Known rows, with every step that occurs
ninef/vuge/rubuzu/falo/vikevi: [  0  -4  -3  13  11 -14   0   1  -6 -16  19  -5 -14   8   8   1  -2  -6
   7  -5  -9  -1  -3  11  -1   5   2 -12 -20  -1   0  11  -1   4 -35 -10
   3]
bivuv/ninef/vuge/vikevi/razi: [  4   1 -10   4  11  -9  -7   7   4 -11  22   1   2   0  -7  11   0   5
   2   2   6  -2  -9  -2   4  11  -3  -3  10   1  -3 -20   1   6 -12  -4
  -1]
gegul/vikevi: [  3   2  -2  -2  -2   0   3  -3   4   5   1 -14  -3   1   0   5   2   5
   0   2   0  -3   5 -19   3  -2  -5   7   9  -3   0   6  -2  -7 -13   2
  -4]
rubuzu/gegul/vikevi: [  5  -1  -3   2   0  -3   1  -2   9   3   4 -13  -7   2   5   9  -3  12
   1   1  -3  -9   7 -19   2  -3  -3  14  -6  -5  -3   6  -5  -6 -13   5
  -4]
vikevi/vuge: [  3  -2   1   5  -2   4   3  -8   7   4   5  -1   9   7  -4  -4   4  -1
   2   1   6   1   3   2   3  -4   0   2 -21   1  -1   1  -1  -4   4  10
   3]
falo/vikevi: [  1  -1  -9  11   3  -6   1   1  -5  -6   4  -5  -7  -1   1   2   0  -2
   0  -9  -8   4   3 -11   3   2   2   6  -5  -2   2   8   0   2 -15  -7
   3]
lumok/vikevi/vuge/ninef: [ -2  -2  13   5  -3   3   2  -7   5   6   7 -11   7  11  -6   1   2 -14
   1 -10   6   8   3 -16   5   0  -8  12 -19  -1  -1   1   0  -1   3   7
   4]
vikevi/vuge/ninef/bivuv: [ -4   0   5   0   0  -3   3   4   6   2  -3  -8  11   0   3   5   3 -17
   0 -15   4   8   5 -15   1   0 -15   2  -2   0  -5 -22   5   7  25  -3
   3]
falo/vikevi/gegul: [  1  -1  -6  10   3  -6   2  -1  -5  -1   6   2 -12   1   7   4  -6   7
   2 -11  -7   4   7 -18   2   3  -2  11 -11  -4   2   7  -3   1 -14  -6
  -1]
bivuv/ninef: [  3   0   2  -4   3  -3   0   7   5  -3  -1   4  -3  -2  -5   6   1 -15
   4   1  -3   2   0 -14   0   9  -2  -3   1   0   1 -24   3  10  11  -5
   4]
bivuv/ninef/vuge/rubuzu/lumok: [  8  -7   2  -7   9 -10  -4  11   4 -12  14   9   0  10  -3   6  -5  -9
   5  -7   4  -7  -8  17   3  13  -8  -6 -29   0   8  -5  -2  10   2   2
   1]
bivuv/ninef/vuge/vikevi/falo: [  2   1  -4   3   8 -14  -1  -2   5 -13  20  15 -10   0   3  -1   1   4
   0   5   6  -3  -9   2  -2   4   1  -9   7   3  -3 -23   0   7 -20  -6
   2]
gegul/rubuzu/falo/vikevi/vuge/ninef: [  1  -2  12  13  -2  -9   6  -6   7   2  15 -15  -1  10   3   1   2 -20
   5 -18   0  12  10  -5   2  -8  -4   2 -23   0  -1   2  -1   1 -15  10
   8]
vikevi/gegul: [ 1 -1  1  1  0 -1  1 -2 -1  3  3  5 -6  3  7  1 -6  8  3 -5 -2  2  5 -9
  0  1 -3  8 -6 -3  0 -1 -2 -1 -1  0 -3]
rubuzu/vuge/ninef/bivuv: [ -8   4  11  -3   2  -3   3   6   4   3  -3 -19  16  -6   8  10   1 -18
  -1 -13   5   5   5 -16   2   5 -19   0   7  -1  -8 -25   6  10  19   3
   4]
gegul/rubuzu: [  0  -2   8   2  -3  -6   6  -6   7  10   7  -2  -3   5   7   5  -1  -1
   1  -3   3   6   6   2   1  -8  -5  -6  -6   0   2   4  -3  -3 -14   8
   0]
rubuzu/gegul/vikevi/razi: [  5   2  -9   8   2  -4  -2   4   6   2  11 -21   1   0   0  13  -2  17
  -1   0   0  -1   5 -22   5   0  -3  14   4  -4  -1   2  -3  -7 -23   6
  -5]
bivuv/ninef/vuge/rubuzu: [  0  -4   4  -4  15 -11  -1   7   1 -11  16   7  -5   8   2   5  -1 -10
   8   7   0  -6  -9  16   4  14 -11 -15 -21   1  -2 -17   2  10   3  -1
   3]
lumok/rubuzu: [ -4  -2   1   3  -4  -6   1  -8  -5   8   3   0 -17   6   0   7  -3   3
   0  -5   2  -1  -7  -6  -3  -1  -1   2 -24  -1   0   2  -1  -3 -16  -2
   2]
bivuv/ninef/vuge/vikevi: [  3  -3  -6  -3  12 -10  -5   1   7 -14  19  14  -7   0  -3   6  -1  -3
   5   4   3 -11 -10   6   0  11  -2  -8   3   2  -7 -20   2   9   0  -8
   2]
falo/vikevi/gegul/rubuzu/vuge: [ -1   1  11   7   1  -7   8 -12   2  14  16 -20   5   3  15   8  -4   0
   3  -7   5   5  11  -9   4  -1 -14   1 -18  -3  -1   7  -4  -1 -24  21
   2]
falo/vikevi/vuge: [  4  -4  -6  14   1  -1   3  -8   2  -1   9  -5   2   5  -3  -2   4  -4
   2  -5   0   4   5  -6   4  -2   0   5 -26  -1   1  10  -1  -3  -8   4
   5]
vikevi/vuge/rubuzu/falo: [  4  -1   9   5   4  -3   2  -6  -1  -5  18  -7  -4  17   4 -10   1  -5
   9   3   1  -9  -2  29  -3  -6   8 -21 -28   2   0   7  -2  -5 -23   4
   0]
falo/vikevi/gegul/rubuzu: [  0  -3   4  10  -1 -11   7  -6   1   9  13   0 -12   6  13   7  -6   3
   3 -12  -3   9  11 -11   2  -5  -7   3 -13  -3   3  10  -4  -1 -24   4
  -1]
rubuzu/gegul: [  2  -3  -1   5   3  -4  -2   1   7  -3   5  -1  -5   1   7   6  -6   9
   2  -1  -4  -7   2  -2  -2  -2   3   8 -19  -3  -5   0  -3   2   0   3
   0]
lumok/vikevi/vuge/rubuzu: [  1  -5   8   4   4   3   1 -10  -3   4  15  -6   2  21  -2  -7   1   2
   4   5   7  -9  -7  13   7   0  -4  -9 -37   0   2  15  -1  -7 -12   5
  -2]
vuge/vikevi/gegul/rubuzu: [  4  -3   5   2   0  -9   4 -10   4   9  19   6 -10   8  11   3  -7  11
   4  -7   5  -2   5   3   0 -10  -4  -5  -8  -1   0   2  -6  -4 -20   5
  -5]
falo/vikevi/gegul/rubuzu/vuge/ninef/bivuv: [ -7   2  11   3   3 -11   7   2   4   6   4 -19   7  -3  15  13  -3 -16
   1 -23   1  11  11 -26   3   2 -23   4  -2  -3  -5 -18   3   9   4   3
   3]

Rows
[  5  -3   8   3   4 -16   2  -4   9  -3  26   4 -16  10  11   7  -6  -7
  10  -5   0   1   2   9  -5  -1  -1 -16  -7   1  -3 -10  -4   3 -32  -4
  -1] : bivuv/ninef/vuge/vikevi/gegul/rubuzu/falo
[  2   2 -11   6   9  -7  -7   2   2 -10  23   0   4   0  -5   7  -1  12
   0   1   7  -2  -9   4   3   6  -2  -1  10   1  -4  -7   0   0 -19  -1
  -3] : ninef/vuge/vikevi/razi
[  1  -4   0  -2  10 -11  -2   8   9 -10   7   9  -3  -3  -1  13   1 -16
   5   4  -2   6  -4  -8   1  17 -12  -1  -3   0  -5 -23   3  13  10  -7
   7] : bivuv/ninef/vuge
[ -5   2   9   2  -2  -2   4 -12  -2  13   8 -18   2   3   4   8  -1  -1
   0  -2   8  -4  -3  -5   1   3  -9  -1 -26  -2  -4   3  -1  -2 -17  17
   5] : lumok/rubuzu/vuge
[  3   0  11   5  -4  -9   5  -5   5   3  14  -7  -9   8   9   1  -2  -8
   5  -3   0   5   5  14  -6 -10   4 -16  -4   1   1   8  -4  -3 -33   2
   0] : gegul/rubuzu/falo
[  4  -6   8   1  -6  -3  -1  -5   4  10   8  -4   0  14  -3   8  -5  -1
  -4 -13   6   6  -2 -12   3   2  -6   6 -14  -3  11  23  -5  -5 -25  -2
  -4] : gegul/rubuzu/lumok/vikevi
[ -4   4  17  -3   1  -2   3  -2   4   5   6 -22  14   0   3   4   1 -16
   2  -8   6   4   6  -6   3   3 -14   5  -4   0  -5  -9   2   6   6  21
   6] : rubuzu/vuge/ninef
[  3  -1  -3   0   4  -2  -2  -6  -1  -1  13   8  -9   4   6  -2  -7  16
   3  -6   2 -10   0   1  -1  -2   2   2  -2  -1  -2  -3  -4  -2  -9  -3
  -7] : vuge/vikevi/gegul
[ -2  -2   8   0  -2  -2   1   5   8   3  -2 -11  12   6  -1   7   0 -17
  -2 -22   7   9   3 -21   3   3 -15   9  -9  -2   1 -11   4   6  17  -6
   2] : rubuzu/lumok/vikevi/vuge/ninef/bivuv
[ -2  -4   3  -2  13  -9  -1   2  -2  -9  17   6  -3   9   6   1  -1   1
   6   6   3  -7  -9  24   4   8 -10 -12 -22   1  -3  -1   0   4  -3   2
   0] : ninef/vuge/rubuzu
[  2   5  -3   5  -3  -5   5  -6   1   2   5  -6  -8   1   5  -2   3  10
  -3   1   4   3   2 -15   1  -6   0   2  12  -1   2  -1  -3  -6 -30   2
  -3] : gegul/vikevi/falo
[  3   0  -1   5   8 -15   3   1   8  -6  17  -2 -14   6   9   5  -1   9
   3   6   1  -5   0 -12   2   2  -6   0 -11  -2  -3 -12  -3   2 -27   2
   0] : bivuv/ninef/vuge/rubuzu/gegul/vikevi/falo
[ -6   0   4   9  -1 -11   4   1   1   0   3 -15  -5   5   5   9   1 -20
   3 -23  -1  10   4 -18  -2  -2  -9   0 -16  -1  -4 -15   4   5  -3  -9
   6] : lumok/rubuzu/falo/vikevi/vuge/ninef/bivuv
[ -4   3  22  -1  -2  -5   7  -6   7  11  10 -24  12   2   7   7   0 -17
   2 -11   8   8   9  -5   4  -2 -17   2  -9   0  -4  -7   0   5  -3  26
   7] : gegul/rubuzu/vuge/ninef
[  0   6   2   5   3  -5   2 -12   1  -1  18  -2   1   0   6  -8   1  13
  -3   2  11  -9  -6   9  -1  -4   3 -10   3   3  -2  -7  -1  -1 -30  10
  -2] : rubuzu/vuge/vikevi/falo
[ -1  -3  11   1  -4  -5   3   1  10   9   3 -11  10   8   3  10  -1 -18
  -2 -23   8  12   6 -19   4   0 -18   6 -12  -2   2  -8   2   4   9  -3
   1] : gegul/rubuzu/lumok/vikevi/vuge/ninef/bivuv
[  1  -2   9   3  -3  -8   6  -7   4  13  11   2  -7   7  13   6  -6   6
   3  -8   3   8  10  -3   1  -7  -8   0 -10  -2   2   3  -5  -3 -15   9
  -2] : vikevi/gegul/rubuzu
[ -7   2   6  -3   1  -5   1   9   2  -2  -7  -7   6  -4   5   7   0 -16
  -1 -16   0   7   4 -17   0   3 -13   1  11  -1  -5 -24   6   9  23  -9
   2] : vuge/ninef/bivuv
[ -4   0   1   6   1  -6   3   5   5  -1  -2 -11   7  -1   3   7   2 -18
   0 -19   0   9   7 -21   3   1 -13   5  -5  -1  -4 -18   5   8  16  -6
   4] : falo/vikevi/vuge/ninef/bivuv
[  3  -4  12   3  -5   1   0  -4   7   5   6 -11   9  14  -9   2   0 -16
   0 -16   8   8   3 -12   5   1  -8  13 -22  -1   4   6  -1   0   3   9
   4] : rubuzu/lumok/vikevi/vuge/ninef
[ -2   0   8   8   0 -10   6   1   7   1   6 -15   1   4   8   8   1 -23
   3 -21   0  13  10 -13   0  -5 -11  -4  -7  -1  -4 -13   3   5  -1  -6
   5] : gegul/rubuzu/falo/vikevi/vuge/ninef/bivuv
[  2  -2   8   7  -5  -6   4  -8  10   9  11 -18  -4  11   0   8   0  -4
   4 -12   4   0   8 -21   3  -7  -9  18 -31  -3  -6  -4  -2  -4  -5  15
   5] : lumok/rubuzu/gegul/vikevi/vuge/ninef
[ -2  -3   4   3  -1   2  -1  -7  -3   7   4   1  -7   9   3   3  -7   8
   0  -5  -1   5   2 -24   2   6  -5  12  -7  -4   2  12  -3  -4 -14  -8
  -6] : lumok/vikevi/gegul
[  4  -2   8   5  -3  -2   4  -4  12   5   9 -17   4   8  -1   5   2  -7
   4  -9   3   0  11 -18   5  -6  -9  18 -19  -3  -5  -6  -2  -2   4  17
   4] : rubuzu/gegul/vikevi/vuge/ninef
[  0   2  -9  20   2 -10  -2   1  -7  -5  17 -18 -12   4  -2   9  -2   4
   0 -11  -5   9  -2 -12   0   0   7   1 -11  -2   3   7   0  -3 -48  -7
   1] : lumok/rubuzu/falo/vikevi/razi
[  0   4  -3   8   4  -3  -4  -7  -2   3  22 -18   5   2  -4   7  -1  15
  -1  -2  11 -10  -8  -2   3   1   0  -2  -6   0  -3  -4  -1  -5 -30  10
  -2] : lumok/rubuzu/vuge/vikevi/razi
[  5  -3  -4  17   0  -3   3  -8   3  -3  13  -9  -3   9  -1  -4   3  -7
   4  -6  -2   3   6   1   0  -4   6  -3 -25   0   1  10  -1  -3 -23   1
   5] : rubuzu/falo/vikevi/vuge
[  2  -4  -2  11  12 -15   0   5  -4 -18  20  -3 -16   7   5   4  -1 -15
   9  -3 -11   0  -4   5  -1   9   1 -13 -19  -1   0   0   1   9 -29 -12
   6] : bivuv/ninef/vuge/rubuzu/falo/vikevi
[  0   0   2   3   2  -3   0 -14  -3   6  17  -1  -8   6   8   3  -8  15
   4  -6   7 -14  -2  -3   0   0  -4   2 -19  -2  -5  -1  -4  -3 -19   8
  -3] : lumok/rubuzu/vuge/vikevi/gegul
[ -1   0  -2   9   0   1  -5   1  -2   3   9 -14   5   6  -8   8   0   8
  -4   0   4   9  -3 -21   6   6  -2   8   4  -2   4   9   0  -5 -25  -4
  -5] : lumok/vikevi/razi
[-10   3  11  -2   0  -7   4   1   1   7  -2 -20   7  -3   8  13   0 -16
  -1 -16   5   5   2 -20   0   4 -19   1  -5  -2  -8 -23   6   8  11   2
   5] : lumok/rubuzu/vuge/ninef/bivuv
[  8  -4   4  -2  -5  -7   1   1   7   6   8   0   1   7   1   6  -5  -3
  -1 -16   6   4   3   9   0  -5  -4   1 -15   0  12  10  -6   0 -12   8
  -1] : gegul/rubuzu/lumok
[ -7   3  15  -2   1  -7   7   2   6   9   2 -17  11  -2  15  14  -3 -15
   2 -17   6   9  11 -20   2   1 -23   2   2  -2  -6 -22   3   8  13   8
   2] : vikevi/gegul/rubuzu/vuge/ninef/bivuv
[ -4   2  22   0  -2  -5   7  -5   5  12  13 -20   9   4  11   9  -3 -13
   3 -13   7   8  11  -9   3  -2 -19   5 -10  -1  -4  -8  -2   4  -4  26
   5] : vikevi/gegul/rubuzu/vuge/ninef
[  0   1  -6   6   7 -12  -1  -6   2 -10  20  15  -9   1   6  -4   0  12
  -1   4   7  -4  -9  10  -1  -1   2  -8   6   3  -4 -10  -1   2 -24  -4
  -1] : ninef/vuge/vikevi/falo
[  6  -5  -3   9  -4  -3   4 -13  11  10  11 -13  -5  12   0   7   0  10
   3   0   5  -8   5 -15   3  -7  -4  14 -38  -4  -4   9  -5 -11 -16  12
   1] : lumok/rubuzu/gegul/vikevi/vuge
[  3  -6   5   1   1  -1  -2  -3  -4   4   9   4  -6  17   3   3 -10   9
   1 -11   2  -2  -2  -9   4   7  -6   8 -25  -4  10  19  -5  -3 -16  -4
  -8] : vuge/rubuzu/lumok/vikevi/gegul
